Each row comes from the steps of one path. Every step used is in the known rows, and no mark comes twice. Write the path behind each row, first mark first.
Known rows:
m, n: [ -5.6  20.7   8.1   0.4 -10.5   1.3   5.2  35.6   0.2  -0.6 -10.8  14.4
   8.6  -1.4 -27.2   2.8 -11.0   4.5   5.7  11.9  -2.8  -1.8  13.9   4.3
 -12.6   3.1  17.1   9.6  13.3  -9.6  29.1]
x, u: [ -4.7  51.2  12.0   1.3 -11.1 -29.5   4.4  -0.4   0.2   2.3 -10.5  22.1
   9.0  -5.6 -10.9  -1.8  -6.9  -1.0   3.6   4.4   4.7   6.6  20.2  -5.1
  -6.3  11.8   2.4  20.2   2.6  -9.5   7.5]
b, n, m, g: [  2.3 -20.4   4.4  -8.5  -8.8  14.0  -3.5  16.0  -4.9 -13.3   2.2   7.0
   2.1  -3.6   0.3   1.3  11.0   4.6 -11.6   5.7  35.4 -12.6  14.1   4.1
 -19.8   9.2  -2.7   3.6   6.7  -4.0   9.8]
g, f: [ -3.7  -8.0  -7.7   5.3  -9.9  -5.6  -7.6  -5.8  17.3  -0.2  -7.1  -6.6
   9.2  -1.4 -30.0  -2.1 -16.1   2.4  -0.7   4.0  -0.6   9.5   4.0 -13.3
 -14.8  -3.7  -1.9   7.6   3.4  -9.0  28.5]
d, m, n: [  2.8  24.1  12.5   9.5 -10.9   1.9  -5.0  22.5   2.0   0.3  -4.0  15.9
  10.5   0.1 -20.3  -2.1  -2.2   3.1   1.2   6.1  21.7   1.3  22.0   6.2
 -11.7  -0.8   3.5   7.4  11.0  -8.1  -8.3]
n, m, g, b: [ -8.5   4.3  12.5   3.5  -1.0  -8.9   5.9 -25.9  -1.4 -16.8  16.2  -5.3
  -3.2  -4.5  -5.3  -3.7  15.5   6.7 -17.4   6.8   9.4 -10.4  17.5   6.2
  -2.7  -5.2   9.6  -5.4   8.3  -6.5  18.1]
b, g, f: [  6.5 -31.4 -10.6  -8.3  -7.5   1.2  -6.5 -32.8  16.1  -5.3 -12.6  -8.3
   0.0  -4.3 -11.3  -4.6   4.0   3.6  -3.9   9.4  17.6  11.5  -3.5 -14.9
 -10.5 -11.0  -4.4  -2.6   1.3  -3.1  25.5]
b, c, y, h: [ 14.9  -1.5  15.4 -11.7  -3.7 -11.7  -5.3  -4.4 -12.9  15.9  -5.3  -0.2
  -5.7   2.6  -4.9   5.9  -7.8 -12.4   4.8   7.8 -14.2   3.9  22.7   6.2
   6.9   6.0  18.6  38.4 -13.9   0.5   3.3]
g, b, d: [ -7.3   4.1  12.5  -5.5   0.2 -12.6   5.5   2.0   5.9  -6.6   2.1  11.3
  -1.0  -3.1   1.2  -5.5 -31.5  -1.5  14.1   6.3 -48.1  11.7 -53.5  -8.8
   0.9  -6.7  20.5  -0.6   0.1  -2.0  15.6]
c, m: [ -5.3 -21.1  17.5   5.6  -7.0   4.1  -0.8 -10.8  -6.1  -3.4   4.9  10.2
   4.8  -0.3  -5.7   2.2  -3.5  -4.7  -2.5   0.6  18.1   6.5  -1.1   1.6
 -16.4   2.3   3.4   6.9  -0.2 -14.3 -11.9]
b, n, m: [  6.7 -23.8   8.7 -13.7  -9.5  19.7  -7.0  36.8  -9.3  -4.9  -2.1  14.5
   8.2  -3.5   9.2   2.6 -22.5   0.9  -2.5  -0.8  27.5  -6.9   6.0  -6.4
 -28.2   6.9  -0.4  11.9   0.5   0.0   2.5]
d, m, g, b, n: [ -3.3  19.1   6.1  -0.5   5.9   2.3   6.1  -4.6  11.2 -11.1   1.1  -3.9
   0.1  -1.1   3.1  -7.8   7.9   5.7  -1.3   4.4  17.3   6.0  12.3   2.4
   7.8   6.7  -4.0  -0.4   7.1   0.7  -8.3]
d, m: [ -0.2 -16.8  16.3  13.9  -9.6  -1.7 -13.6 -22.0  -3.1   3.6  -1.7  21.9
  10.3  -1.1 -10.0  -5.0  -8.3  -0.5 -10.2  -3.0  19.2   9.2   3.8   2.5
 -15.6   0.5   0.5   0.8   2.5  -9.0 -10.4]
n, m, y: [  6.0 -32.9  16.3   2.1 -10.4   1.2  -4.1  -9.8 -23.7   2.0   5.6   2.5
  -6.0  -5.2   4.8   8.4  -8.1   2.3  -8.5   6.2  10.9 -29.4  24.6   5.4
 -29.2  -3.8   9.7 -11.6   0.6  -8.6   9.7]
n, m: [  0.6 -27.2  13.5   2.3 -12.3   3.8 -11.4  -4.5 -12.5  -3.1   4.5  14.1
   7.9  -4.0  -3.3   1.9 -11.6   0.7 -14.0  -0.7  16.0  -6.6   7.4  -0.1
 -26.6  -0.9   8.2   2.5  -0.2  -8.6   7.8]
f, b, c, m, n: [ -6.5  41.1  -1.2  -9.9   4.1  -2.4  21.1  53.4  -8.5  -3.0   3.2  12.8
  -2.3   9.1 -10.8   5.5  28.8   3.6   6.9  -4.3  -6.8   3.4 -32.7  10.7
  19.7   3.1   5.3  16.1   0.2   7.2 -12.1]
c, y, b, d, m, n: [ 16.2  21.6  13.3   9.9   4.3   0.1  -2.5  30.8  -0.2   9.6   4.4   3.1
  -5.4   2.5  22.6   2.4 -15.8  -8.6  20.0  -0.2 -11.9  -1.8   3.0   2.6
  12.2  -5.5   4.2  -2.3   5.7   7.2 -35.0]
x, y, b: [ -1.7  -1.9   9.2  15.8   4.9   6.1   1.8 -10.6 -11.3  21.9  -0.9   3.1
   0.5  -1.9  14.7   4.0 -11.0  -5.9   8.0  -6.3 -24.6  -9.8  45.1   1.4
   8.4   9.4  17.4   5.7  -3.0   6.2  11.9]
c, m, g, f, b: [-11.8   6.1  -7.8  13.3   4.8  -2.6   5.3 -28.2  15.1 -10.7  14.4 -26.4
  -6.3   6.4 -14.7  -0.7  39.3   7.9 -10.4  -3.9  17.6  10.9  -6.7   0.2
  11.4  -0.8 -17.7  -4.6   2.7  -6.9   0.8]
m, f, b: [-17.1  28.0 -32.3   0.6   0.7  -4.7   3.7   2.4   1.2   4.6  -7.7   1.3
   5.5   3.7 -19.1   4.3   0.9   3.4 -10.9  -8.9 -22.8   9.8  -8.5   3.9
  -0.1   7.4   1.2  -0.3   1.9  -5.3  23.9]
g, b: [-13.6   8.8  10.5   1.0   2.1  -9.6   6.7  -9.1   1.1  -2.8  -1.1   1.2
   3.3  -3.1  -9.6  -3.7 -21.7   2.2   2.2   2.6 -26.4   8.7   1.5  -2.8
   0.4   0.3  21.1   6.9   6.3  -4.1  31.5]
y, b, g: [  2.3 -45.9  -4.1   0.0   7.3  14.2  -2.9 -28.3  -8.0   4.2 -15.1  -1.0
   1.8  -6.1  15.4  -5.3   4.9  -2.9  -3.9   7.8 -16.9   2.8   7.8   0.1
  14.1  -0.1   6.8  -6.1   1.2   6.4  13.7]
g, f, b, n: [ -4.7   9.4 -17.3  -9.6   6.7  12.1   0.9  32.9  15.0   1.4 -11.1 -14.2
   5.1   4.4  -3.3  -1.3 -15.7   7.5  11.5  -8.6  -7.9  16.6 -17.6 -17.8
   2.1   9.4 -10.6  12.6   0.2   9.9  28.2]
c, m, n: [ -2.3  15.5  14.0   3.1  -9.2   5.7   9.7  31.7  -0.4  -7.1   1.4  12.0
   4.5   0.8 -15.3   6.0   1.5   0.3   6.3  11.7  21.5  -3.9  12.9   4.9
 -12.7   1.1   5.4   9.4   8.3 -14.0  -7.5]
c, b: [-10.4   6.0  10.1   0.5   8.3   1.7   2.1 -23.5  -2.5   6.3   0.0  13.4
   1.2  -1.9   1.6  -1.2 -19.4  -4.9   5.4  -8.4 -15.2  -1.7  10.3   6.3
   1.6   2.7   4.9   1.0  -5.5   0.6  20.4]

Which path is each row?
[ -1.9   2.4 -13.6  -6.7  -6.8 -17.2   4.8  -9.4  17.6 -13.1   8.6 -12.0
  -4.4   4.4 -33.4   0.6  45.6   0.5  -2.8   5.8  26.8   2.0 -18.4   3.9
   9.2  -6.8 -17.6   2.7  -2.7  -4.9  -9.2]  b, c, m, g, f
[ 18.4 -44.3  -7.9   9.6   7.6   7.9  -9.3 -50.6   4.9  12.6  -8.1 -32.4
 -11.0  -3.9  20.6  -4.4  15.5   0.7   0.6  10.2   9.9 -11.4  38.5  -7.3
  13.9 -15.4 -17.9 -27.3  -4.2   8.5 -19.9]  d, m, y, b, g, f
[  1.5 -21.5  -4.3  -7.5  11.0  16.2   5.8  29.3 -15.4  14.4 -16.8  -7.3
  -2.2  -3.5  20.0   5.2 -24.8  -3.3  18.6   7.1 -25.7 -22.1  31.2   0.7
   5.4  11.1   5.5  -7.8   0.8   7.6  14.3]  m, y, b, n
[ -0.3  -7.9   4.3 -11.3   4.2  21.0  -2.0  35.8 -13.7  -2.5   0.2   9.0
   4.4   1.4  21.8   1.7 -10.4   5.5  -3.5 -12.4   7.4   2.3 -12.0  -4.5
 -10.1  11.6   0.4   9.8  -0.4  10.7   5.6]  f, b, n, m
[  3.8  -6.6 -10.1  -9.5   2.5  17.4  -5.8  39.4   8.0  -3.7   3.0 -13.6
   4.4   3.1   9.6   0.9 -11.3   8.8   1.8 -11.2  16.5   3.6  -9.3 -18.0
  -7.3   3.0 -16.7  11.6  -2.8  11.5   9.9]  g, f, b, n, m
[  1.1   6.9  11.1 -15.8   2.7  10.7   5.6  34.1  -1.5  -9.4   3.1  -0.3
   4.4  -4.0  17.6  -1.4 -29.0   3.2   4.4  -0.1   6.5  -4.6   4.6  -9.8
  -9.5   2.8   5.7  11.0   0.8   5.5   6.9]  g, b, n, m
[  6.9   2.1   4.7  12.8   0.6   8.4  -6.5  38.0   5.5   3.8  -3.5  17.3
   7.1   0.7   8.8  -6.4 -13.0  -4.9  13.8   9.5 -21.3  -1.4 -19.7   3.2
   9.5  -6.4  -1.3  -6.4   4.6   4.2 -29.4]  y, b, d, m, n
[ -9.3 -17.9  10.1  10.1  -7.3  -0.7   4.5 -27.8  -1.1 -12.0   9.5   4.1
  -1.8  -0.1 -14.0   1.1  29.9  -0.7 -13.0   8.9  27.0  -1.1   6.7  11.9
 -11.5   3.4  -2.5  -2.4   6.4 -17.4  -5.8]  c, m, g
[ -4.0 -29.1   1.4  -5.6   6.9  10.4   2.1 -30.3 -12.0   1.1 -11.0   5.0
  -4.6  -0.8   8.7  -3.0  16.5   6.2 -11.0  -2.4  -9.7  16.6 -22.8  -2.3
   6.8   2.1  13.2  -4.2   0.3   6.2  26.9]  f, b, g
[ -0.7  39.5   7.0 -16.0   7.3 -28.9  16.9   2.5  -5.6   1.8   3.7  -5.0
 -12.5   1.6  -4.1   4.7  -6.5  -4.7  10.9  -8.8 -29.8   5.9  -5.9   1.7
  20.3  -1.2  24.4  15.5   1.1   8.0  17.7]  g, b, c, y
[  0.3   2.8  19.3   5.4  -0.1 -10.6  -2.3 -10.9   8.4  -6.0   7.6  13.8
   0.8  -0.8   8.4 -10.3 -24.3  -3.0   6.9   1.1 -21.1  16.9 -44.2  -6.2
   1.5 -11.0   6.8  -4.7  -2.0  -0.6 -21.9]  g, b, d, m
[  4.1   9.7 -26.4 -17.5 -12.2  14.8  -4.9  43.8   3.6  -6.2  -5.7   4.9
  10.4  -1.8  -1.2   6.8 -14.9  -0.7  -5.9   1.0  28.8 -10.5  10.2  -4.9
 -27.2   6.4 -11.6   5.8  -0.6  -5.0  -1.9]  b, n, m, f
[  4.8  -6.9  -8.9  -8.2  10.4   5.0  -0.8 -44.7  18.8   0.6  -4.3 -15.7
  -8.4  -3.5   5.1  -4.5  -0.7  -0.3   2.9   0.2   5.2   3.3  10.2 -10.3
   8.9 -12.3 -10.8  -5.3 -10.0   8.7  18.6]  c, b, g, f
[-11.6  20.0 -26.5  -5.9   5.4 -17.8   8.4  -4.4  12.0  -5.0  -0.7 -11.1
  -4.8   7.1 -33.4  -2.1  46.3   9.8  -7.8  -5.9 -18.5  13.3 -31.9   3.9
  28.3  -2.7  -4.9   3.9   1.0   8.2  30.7]  m, g, f, b, c
[ -5.7  33.1   3.4  -2.3   4.3 -24.1   9.4 -22.9   4.6  -8.6   6.0   5.6
  -3.6   1.6 -19.0  -9.8  36.3   3.3  -6.9   0.6  -0.3   4.4 -12.4  13.3
  25.3  -4.8   4.6   0.3   1.2   3.1  -9.4]  d, m, g, b, c
[-10.8  30.8 -23.4  11.1   0.6  -3.7  -5.2 -11.3   3.5   6.6  -2.4   1.5
   7.5   5.2 -11.6  -0.9   9.8   3.7 -16.6 -13.4   4.5  13.4  -5.4   4.7
   2.9   4.5 -10.4  -4.9  -1.7  -4.8 -12.2]  d, m, f, b
[ 11.7 -14.7  12.8  -1.3   4.9  25.8  -3.5  32.4 -15.9  14.9   6.0   0.5
   0.2  -2.7  43.2   6.9 -18.2  -4.9  10.8  -9.5  11.0 -22.8  46.6  -5.1
  -2.2  12.0   2.9  10.7  -5.8  16.0 -11.8]  x, y, b, n, m
[ -4.3  10.4 -13.2  -6.7   5.5 -10.1   7.0  11.1   8.9  -3.0   8.2 -13.2
  -2.3   9.0 -12.0   1.1  23.8   1.5   2.3 -11.4  -3.3  17.8 -43.3  -6.2
  19.7  -3.9 -13.5  12.2 -10.6   8.0 -10.9]  g, f, b, c, m
[  4.2 -27.2  11.7  19.2   6.3   2.3  -8.3 -23.6 -16.4  19.4  -3.4  -3.7
  -1.6  -2.0  15.3  -0.5  -5.7  -2.9   1.0   2.3 -10.5 -14.2  39.9  10.2
   6.0  -0.1  -1.1 -17.7  -1.2   0.9 -17.3]  d, m, y, b
[  9.8 -11.2  11.6 -16.7   9.8  19.1   7.4  16.6 -18.5   6.5   4.1  -1.2
 -12.5  -4.1  34.4  10.2 -23.9  -2.9  11.8  -4.9  10.8 -37.2  34.2   4.2
 -10.3   2.1  -4.9  -8.4 -11.9  10.5  -1.2]  c, b, n, m, y
[ -2.4 -32.3  10.9  12.2   8.9   7.0   7.7 -13.8 -20.3   9.6   2.3 -12.1
  -8.1  -1.1  19.9   7.4  -2.3  -7.6   6.6   7.3 -10.8 -23.4  31.7   8.3
   6.0   0.8   1.9 -14.4  -3.2  -4.5 -19.0]  c, m, y, b
[ -2.5  36.3 -14.2  -0.6  -3.9 -17.4  -2.6  -0.9  20.5  -6.4   3.2   0.8
   1.6   0.2  -3.2  -5.9 -17.0  -3.2   2.1   1.6 -18.7  13.4 -41.3  -5.7
   2.5 -11.3  -2.3 -13.3  -2.9  -5.8 -27.5]  g, b, d, m, f
[  0.3 -30.5   5.0  17.6   2.7   0.2 -13.0 -25.9   3.7  -1.8   3.3  10.8
   1.4  -0.2   8.1 -10.9  14.2  -5.0  -5.1   5.6 -16.0   4.0 -23.3  10.0
  14.1  -4.9  -9.2 -18.4   1.1   1.1 -27.9]  y, b, d, m, g
[ -1.8   2.5 -19.2  -3.6 -16.5  -1.8  -9.3   4.9   1.3  -6.5   2.5   3.3
   8.8  -3.4 -17.7   6.2  -4.9  -1.1 -19.0   0.3  20.5 -11.5  14.7   1.0
 -26.9  -3.0  -2.1  -1.8   0.8 -13.1   0.1]  n, m, f
[  9.6  14.4 -16.6   8.4   3.7  -9.1 -11.2  -5.3   7.8  10.0   3.3  -8.5
  -3.7   3.4  18.8   3.8 -13.5 -14.8   6.2  -9.0 -13.8   2.0  -3.0   0.3
   9.9  -6.0 -10.0 -13.1  -4.7   1.7 -43.9]  c, y, b, d, m, f
[ -2.6  -0.3   7.3  -8.3   9.4 -10.0  18.0   2.9 -26.1   6.4   4.6   2.8
 -16.6   6.7   5.7   9.3  26.7  -0.2   4.3  -8.3 -16.5  -8.4 -29.8  13.8
  15.1   1.7   5.6  -5.7 -10.3   6.1 -14.6]  f, b, c, m, y
[ -9.2  16.3 -20.9  -5.4   7.4   7.4   6.4  12.6  17.9  -6.5  -5.7 -20.4
  -0.4   4.4 -11.9  -2.4  16.6  12.2   0.8  -2.0  -0.7  10.7  -8.0  -7.6
   9.0  10.1 -13.3   2.8   4.9   5.5  34.8]  m, g, f, b, n
[  5.2  31.6 -11.9   2.5   7.6 -23.7  -0.1 -26.4   9.7   2.0  11.8 -22.6
 -15.3  10.8 -12.8   0.6  53.0   4.6  -9.7 -20.5  17.6  14.5  -8.6   4.9
  29.3  -4.8 -14.3   5.0   0.0  11.8 -10.0]  d, m, g, f, b, c, y
[  0.8   7.3 -26.8   1.1   2.6   4.2  -6.2 -35.8   1.3  -0.1  -7.8  -5.0
  -1.9   1.4   7.8  -3.6  30.4   4.3 -21.6  -7.4  16.9  16.2 -10.7   3.1
   4.9  -2.8 -13.9 -12.5  -4.8   1.5 -16.1]  d, m, f, b, g
[  2.3 -36.9   4.7   4.2   5.1   1.4   1.9   0.8 -14.4  11.5  -6.4   2.3
  -7.8  -3.4  16.5   3.3 -22.7  -7.5  16.5  10.3 -59.5 -17.1 -23.2   2.2
   5.6  -4.2  12.4 -23.8  -4.0   3.2   4.9]  m, y, b, d
[ 12.9   0.5 -11.0  -2.6   7.6  11.2  -4.8  14.7  10.7  -2.8   9.7 -42.2
  -7.1   0.2  21.0   5.4   8.5  -1.0   4.9  -3.2  27.9 -17.7  54.2  -6.8
   6.7   1.4 -20.8   1.9   3.7  10.3  -1.7]  c, y, b, n, m, g, f
[  2.0   7.0 -17.3   3.2 -14.4  -9.5 -13.5  -2.1  12.9  -3.3  -2.0  14.8
   6.8   0.3 -11.8  -2.7 -10.0  -6.6  -3.4  -0.2  -1.1  10.2 -41.2   0.4
 -14.7  -6.5 -10.0 -12.5  -4.4 -10.9 -32.2]  b, d, m, f
[  8.0 -27.4  17.1   7.2 -11.3  -2.7 -15.5  -9.5   0.9  -0.1   1.3  25.8
   5.6  -0.3   2.4  -6.8 -17.7  -3.9   0.2  -0.2  -2.2  13.3 -50.2  -2.2
 -15.8  -5.9  -0.1  -5.7  -2.7  -5.6 -23.3]  b, d, m
